Every row comes from one small tree of marks. The marks that hang from a mark follow it in brackets, in the order of their numbers. Every link used is in the known rows. Which tree was each row made from?
(in the rows, 128 means zero)
Known rows:
q_211[q_761[q_184[q_159[q_321[q_400]] q_399]]]: [142 178 151 134  92 149  92 156 114  88  59 115 124 110 159 141 149  93
 149 160  98 141 114 121 107 137 172  86 107 115 106 163  69]
q_761[q_184[q_159[q_321[q_452]] q_399] q_211]: [143 147 165 161  92 162 101 180 115  58  64 126 131 132 157 129 148 137
 144 150 117 160  87 144 118 120 183  81 123 116  99 177  81]
q_400[q_321[q_452] q_395[q_761[q_184 q_211]]]: [133 163 159 127 115 164  83 191 133  66  64 180 158 142 150 135 145 146
 159 132  95 145 102 145 108 121 176  91 132 125 104 150  83]
q_410[q_598[q_804[q_706]]]: [144 164 135 119  76 163 134 176 115  85 110 123 148  97 124 137 120 140
 134 165  94 154  92 105 123 139 136  69 112 121 116 131  99]
q_159[q_184[q_399] q_321[q_400[q_395] q_452]]: [146 181 131 138  98 144 117 148 112  76  84 109 139 107 157 128 153 119
 184 141  76 160 125 145 106 151 161  83 124 114  90 157  80]
q_706[q_410 q_804]: [151 164 145 108  83 156 154 139 150  68  98 143 127  89 121 144 129 109
 134 130  76 155 114 105  94 141 154  60  86 130 107 157  81]
q_598[q_400[q_321[q_761] q_395] q_804]: [127 180 149 131  88 145 123 160 154  76 101 118 127  92 172 116 173 127
 173 174  99 151 121  95 136 139 146  93 122 144  97 115 103]
q_598[q_400[q_395[q_761[q_184]]] q_410 q_804[q_706]]: [139 172 151 104  99 176 133 206 147  85 117 127 130 122 116 127 146 144
 164 157 102 129  88  97 119 137 171  82 142 142  99 126 109]
q_410[q_598[q_400[q_321[q_452] q_395] q_804[q_706]]]: [127 155 147 139  94 143 140 212 132  87 121 118 172  87 155 128 150 163
 184 162  92 149  95 118 142 139 141  86 129 128 119 118 105]
q_400[q_395[q_761]]: [134 196 127 108 119 160 118 163 120  72  91 142 140 104 131 132 118 138
 140 169  84 145 103 120  93 139 157  88 110 135  99 141  89]
q_211[q_761[q_184]]: [143 175 141 118  97 157 100 163 125  86  65 160 136 115 128 152 138  86
 125 155  91 145 105 100  93 143 151  74 109 119 109 141  72]
q_321[q_400[q_395] q_452 q_761[q_184[q_159 q_399]]]: [117 171 153 150  91 165 102 153 126  51  66 115 128 113 173 111 165 116
 177 163 117 129 100 158 105 136 188  81  97  79 108 162  72]
q_255[q_159[q_184]]: [157 191 122 118  85 150 124 140 103  74  89 126 117 111 143 133 124 129
 118 168  70 162 100 110 100 147 138  80  91 112 112 144 108]
q_321[q_400 q_761]: [127 189 138 122  84 164 123 125 123  67  64 134 134 114 156 119 145  94
 139 172  94 160 137 113  94 138 151  78 103  96 102 135  93]
q_410[q_598[q_400[q_321 q_395[q_761]]]]: [120 186 135 125 119 150 135 187 109 101 107 137 157  92 146 137 135 159
 169 149 100 159 107 108 107 128 150 101 101 136 105 130 105]
q_159[q_184 q_321[q_400[q_395] q_452 q_761[q_211]]]: [136 165 153 144  97 158  93 140 122  61  62 139 135 141 163 116 153  93
 177 145  83 181 152 130  98 138 165  76 125 118  84 146  89]
q_395[q_400 q_761[q_184]]: [132 194 144  96 114 172 104 179 102  78  67 149 137 134 104 135 116 108
 126 152  68 158  96 117  78 123 167  93 109 111 100 134  92]
q_255[q_159[q_184[q_399] q_321[q_400]] q_761[q_211]]: [165 189 139 156  88 155 103 131  97  94  74 114 120 114 167 128 139 152
 137 173  80 177 123 114 105 145 147  86  96 104  77 155 103]
q_706[q_410 q_804[q_598]]: [149 161 151 121  94 157 134 161 142  69 103 136 119  92 116 152 118 120
 155 135  81 154 107 102 107 143 157  73  83 132 108 154  88]
q_400[q_321[q_452] q_395[q_761[q_184[q_159 q_399]]]]: [129 177 148 127 106 157  94 207 106  63  88 124 143 110 166 131 148 156
 172 145 106 123  76 160 125 125 188 105 105 109 117 153  80]
q_159[q_321[q_400]]: [147 193 140 119  94 149 124 124 130  82  62 129 135 116 154 132 130 109
 135 165  79 165 135 111  99 141 144  80 122 129  94 149  92]
q_159[q_321[q_400[q_395] q_452 q_761]]: [129 185 141 125 100 155 103 138 134  55  64 123 144 118 170 120 148 106
 170 165  80 163 146 123 109 144 161  77 123 109  92 136  85]
q_804[q_598[q_400] q_706[q_410]]: [128 157 152 145 111 160 121 200 128  87 110 126 126  83 117 139 119 127
 156 176  91 149  98 117 108 142 147  91 110 118 114 133 108]
q_255[q_159[q_321[q_400]] q_761[q_211]]: [158 192 143 143  91 154 105 124 124  88  56 132 132 119 172 128 126 152
 116 192  74 171 129  99 107 141 148  81 107 115  83 145 108]
q_410[q_598[q_400[q_321[q_761] q_395] q_804[q_706]]]: [127 163 142 136  94 160 119 191 140  83 121 123 136  86 157 115 152 146
 175 166 106 154 110 100 146 135 140  87 109 128 109 113 102]
q_395[q_761]: [136 194 128 102 103 161 118 167  94  73  85 134 142 110 131 136 120 124
 122 168  84 156 112 108  89 133 154  89 113 122 105 138  99]
q_255[q_159 q_761[q_211]]: [152 186 137 150  90 162 116 142 124  81  73 139 133 112 155 130 121 168
 102 203  80 159  98 102 105 144 146  77  93 109  94 140 106]
q_400[q_321[q_452] q_395[q_761[q_184[q_399]]]]: [136 180 142 118 113 158  95 199 112  69  84 145 153 108 154 138 154 151
 174 139  98 133  87 152 122 130 173  95 118 106 104 152  74]
q_184[q_159 q_399]: [136 179 136 145  88 156 134 159 111  68  92 103 122  91 150 124 134 141
 129 181 102 140  80 135 109 135 160  88  90 116 112 164  87]
q_598[q_400[q_321[q_761[q_211]]] q_804]: [128 158 163 147  74 144 125 158 136  79  85 133 133 117 176 118 176 126
 156 174 113 173 131  95 127 122 153  87 129 142  95 123 111]
q_761[q_184[q_159[q_321[q_400[q_395]]]] q_211]: [142 163 167 147 101 164  98 132 168  76  51 152 113 143 158 120 135 125
 144 155 106 146 109 145  99 126 174  84 116 149  96 179  84]
q_761[q_184 q_211]: [143 156 156 140  93 168 115 147 147  71  62 177 130 140 132 135 135 118
 118 150 108 157  97 128  95 128 158  71 118 127  98 165  85]
q_255[q_159[q_321] q_761[q_184[q_399] q_211]]: [169 180 149 157  97 170  89 150 124  80  69 140 117 117 156 138 136 163
 115 171  97 162  80 109 126 136 154  81  99 111  79 162  90]

Write each row's tree:
[141 151 164 150  93 171  87 173 113  49  61 145 134 139 156 128 166 111
 151 146 119 175 113 129 122 121 173  71 125  97  83 163  76]
q_159[q_321[q_452 q_761[q_184[q_399] q_211]]]
[145 169 147 126  72 160 168 184 138  87 121 105 134 110 130 123 146 145
 145 182  97 146 100  89 125 144 156  73 138 138 106 123 118]
q_598[q_400 q_410 q_804[q_706]]
[128 163 137 138  76 144 163 159 113 102 105 105 151  96 140 141 144 132
 150 167 108 173 102  77 105 137 135  80 110 135 103 130 118]
q_410[q_598[q_400 q_804]]
[123 187 150 126  97 157 103 180  99  56  69 131 153 120 154 118 142 113
 153 161  58 166 130 126 113 127 161  95 115  86 103 111  89]
q_395[q_400[q_321[q_452 q_761]]]
[143 187 146 142  90 150 124 136 114  76  71  93 119 101 169 124 137 134
 145 175  97 151 112 134 113 134 168  92 104 119 102 166  86]
q_184[q_159[q_321[q_400]] q_399]
[150 175 151 138  96 165 100 162 119  71  77 115 106 110 149 133 139 123
 131 152 109 148  83 127 117 127 171  91 104 129 101 171  85]
q_761[q_184[q_159[q_321] q_399]]
[127 161 175 141  98 173  91 183 121  57  47 169 148 156 147 119 153 107
 152 142  83 169 117 135 107 115 176  83 122  90  98 131  83]
q_395[q_400[q_321[q_452 q_761[q_184 q_211]]]]
[125 161 163 159  92 181 100 132 152  62  60 141 107 128 165 106 160 124
 161 167 131 134  98 162 105 126 183  79  92 104  96 181  71]
q_321[q_400[q_395] q_761[q_184[q_159 q_399] q_211]]
[143 195 144  99 115 165  91 174 138  75  78 168 134 114 140 138 133 135
 147 138  90 134  95 129 112 129 161  95 111 138 104 144  81]
q_400[q_321 q_395[q_761[q_184]]]
[159 173 153 122  87 171 147 173 147  72 110 127 127 119 116 138 121 144
 149 140  89 155 108  90 122 144 165  70  95 134  98 148  95]
q_706[q_804[q_598[q_410]]]
[136 172 147 130  95 158  98 171 120  79  68 140 123 113 139 146 134  90
 124 165  92 136  94 109  92 135 169  81 101 122 122 147  82]
q_211[q_761[q_184[q_159]]]
[119 161 152 149  82 158 118 143 112  58  50 144 159 138 166 117 155 106
 151 174 100 169 143 131  94 132 167  73 123  89 101 145  91]
q_321[q_400 q_452 q_761[q_211]]
[137 165 158 158  91 170  95 154 111  55  76 113 107 119 167 112 145 133
 134 180 119 167 113 127 122 118 176  82 101 124  90 161  87]
q_184[q_159[q_321[q_761[q_211]]] q_399]
[148 174 138 133  98 157 108 172 115  84  74 147 136 104 131 151 149 101
 137 156 103 141  94 116 105 144 157  74 105 106 105 155  60]
q_211[q_761[q_184[q_399]]]
[123 165 143 122 125 160 125 207 114 100 122 143 147  78 129 140 123 157
 174 141  96 147 107 124 112 128 151  92 100 124 117 124  99]
q_804[q_706[q_410[q_598[q_400[q_321 q_395[q_761]]]]]]
[173 204 121 139  91 155 100 155  85  90  95  95 111  90 158 138 128 150
 125 168  71 169 100  94 119 151 144  91  85 108  84 141 105]
q_255[q_159[q_184[q_399] q_321] q_761]
[138 155 164 149  89 169 108 153 137  70  64 155 120 139 143 130 134 123
 117 163 115 149  82 134  94 118 170  83 107 134 110 172  93]
q_761[q_184[q_159] q_211]
[136 180 150 107  91 166 149 181 142  94 110 121 132 127 127 138 154 142
 170 149 108 137  95  83 107 135 175  82 134 152  90 131 112]
q_598[q_400[q_395[q_761[q_184]]] q_410 q_804]
[128 162 173 152  90 169 114 216 114  70  90 127 137 135 156 133 166 130
 194 145 117 164 114  93 136 130 181  97 128 101 103 116 115]
q_804[q_598[q_400[q_321[q_452 q_761[q_184]]] q_410]]
[133 181 143 108 113 155  87 196 119  68  76 162 156 122 150 140 140 136
 163 134  86 138 101 134 111 130 165  94 125 121 110 136  84]
q_400[q_321[q_452] q_395[q_761[q_184]]]
[138 188 134 104 116 171  98 164 130  74  80 159 133 118 126 138 127 122
 137 149  95 140  92 122  91 135 161  85 110 131  99 149  85]
q_400[q_395[q_761[q_184]]]
[140 166 163 159  88 175 103 158 127  82  67 147 125 126 148 129 131 135
 110 174 107 151  81 117  93 127 171  88  96 124  96 154 101]
q_255[q_761[q_184[q_159] q_211]]
[143 175 151 130 118 170  95 148 140  82  60 154 125 133 145 129 144 140
 161 142 109 150 115 147 102 125 172  83 126 130  79 178  71]
q_159[q_321[q_400[q_395[q_761[q_184[q_399] q_211]]]]]
[157 187 135 127  86 151 124 133 100  90  79 109 123 106 150 134 147 105
 151 146  83 172 127 127  99 142 148  84 113 119  90 160  86]
q_159[q_184[q_399] q_321[q_400]]
[132 207 141 102 113 159 107 188  96  81  77 139 149 119 130 129 114 133
 136 161  57 156 114 122 100 121 163 103 112 117 105 116  94]
q_395[q_400[q_321] q_761]
[127 149 162 137 121 154 130 187 150  81 112 143 126 105 112 140 129 145
 179 144  96 158 111 114  94 130 175  84  97 152  91 157  97]
q_706[q_410 q_804[q_598[q_400[q_395[q_761[q_211]]]]]]
[148 172 157 127  70 155 158 195 144  89 118 117 138 107 147 124 155 154
 158 171  95 144 108  95 146 136 153  84 140 141 110 113 115]
q_598[q_400[q_321] q_410 q_804[q_706]]
